Every row comes from one small tree of marks. The marks that hang from a mark follow it in brackets, in alphabetical order. Every link used is in the known rows. Which tree was each row made from?
In the rows, 128 means zero.
Known rows:
dibafu(noko(lera)): [136 107 169 133 159 141 131 129   4 136 102 108  79 144 155 138]
tivot(basos(lera(dukan(dibafu(noko))))): [152 154 127 137 132 140 117 133 106 144 118 131 141  95  92 116]
noko(lera): [130 100 144 135 162 117 127 142  69 134 102 121  81 168 142 141]
basos(lera(dukan(dibafu(noko))) tivot): [125 124 121 119 132 137 112 107 105 137 161 121 136 111 119 109]
dukan(dibafu(noko) lera tivot(basos)): [112 138 112  91 144 182 194  84 108  90 110 130 108 113 109 110]
noko(dibafu lera): [162  96 166 169 168 129 121 167  25 118 135 106 102 158 133 134]
tivot(basos(lera(dukan))): [141 116  98 176 127 107 112 146 169 141 104 151 133 142  94 139]
levimar(tivot(basos)): [135  68  77 134 141 118  86 171 205 124  51 173  72 194 142 130]
basos(lera tivot): [ 96  72  83 133 156 125 120 121 175 117 110 130  91 192 116 132]
dukan(dibafu lera): [118 127 155  83 151 132 166 142  80 109 105 143 117 130  80  90]
dukan(lera): [115  94 148 118 142 121 167 143  80 107  94 149 107 158  92 111]
lera(basos(tivot) dukan(dibafu(noko))): [123 164 152 134  80 148 101 124 113 128 159 124 144  78 181 123]
lera(basos dukan(dibafu)): [134 180 174 125  92 110 117 162 123 132 141 130 164  95 144 133]
dibafu(noko(lera(basos dukan(tivot)))): [120 142 175 160  93 135 164  78  58 125 175  79 158 103 197 182]
levimar(tivot(basos(lera(dukan(dibafu(noko)))))): [154 107 110 118 130 125  96 128 147 150 106 142 145 123 100 117]
lera(dukan(dibafu)): [141 157 144 108 133 105 109 170  99 135 135 148 130 116 127 109]
tivot(basos(lera)): [123 101  90 152 156 128 123 148 179 125  69 144  94 177  88 140]

Write each row's tree:
[ 83 151 156  86 113 147 214  91 143  83 144 109 159 124 118 136]	dukan(dibafu lera(basos) tivot)
[105 164 174  95 127 169 177  77  64 111 153  67 130 110 176 165]	dukan(dibafu(noko(lera(basos))) tivot)
[117 119  98 120 133 113 107 120 168 137 158 131 142 133 106 111]	basos(lera(dukan(dibafu)) tivot)
[129 161  82 121 129 134 128 128 192 116 141 148 122 121 145 130]	lera(dukan(dibafu tivot(basos)))
[145 147 105 138 138 117 113 146 170 145 116 144 143 116  79 116]	tivot(basos(lera(dukan(dibafu))))
[147 100  87 120 131 103  92 143 214 148 104 152 148 144  88 117]	levimar(tivot(basos(lera(dukan(dibafu)))))
[125 146 133 106 143 118 150 100  98 133 182 103 138 122 154 139]	noko(lera(dukan(dibafu tivot)))
[119 156 128 138  84 125  96 140 179 128 158 135 148 101 168 124]	lera(basos(tivot) dukan(dibafu))
[ 93 126 139 111  99 151 152 110 159 102 125 130 137 115 120 105]	dukan(dibafu lera(basos(tivot)))
[144  66  81 159 123  91  90 147 213 146  93 158 139 170 104 139]	levimar(tivot(basos(lera(dukan))))
[142 169 185 138  99 111 119 130  85 155 156 104 166  88 149 139]	noko(lera(basos dukan(dibafu)))
[139 151  96 132 134 133 135 100 155 137 154 122 124 112 149 138]	noko(lera(dukan(dibafu tivot(basos))))
[127 145 142 150  90 127  99 107 143 149 170 106 148  92 173 130]	noko(lera(basos(tivot) dukan(dibafu)))
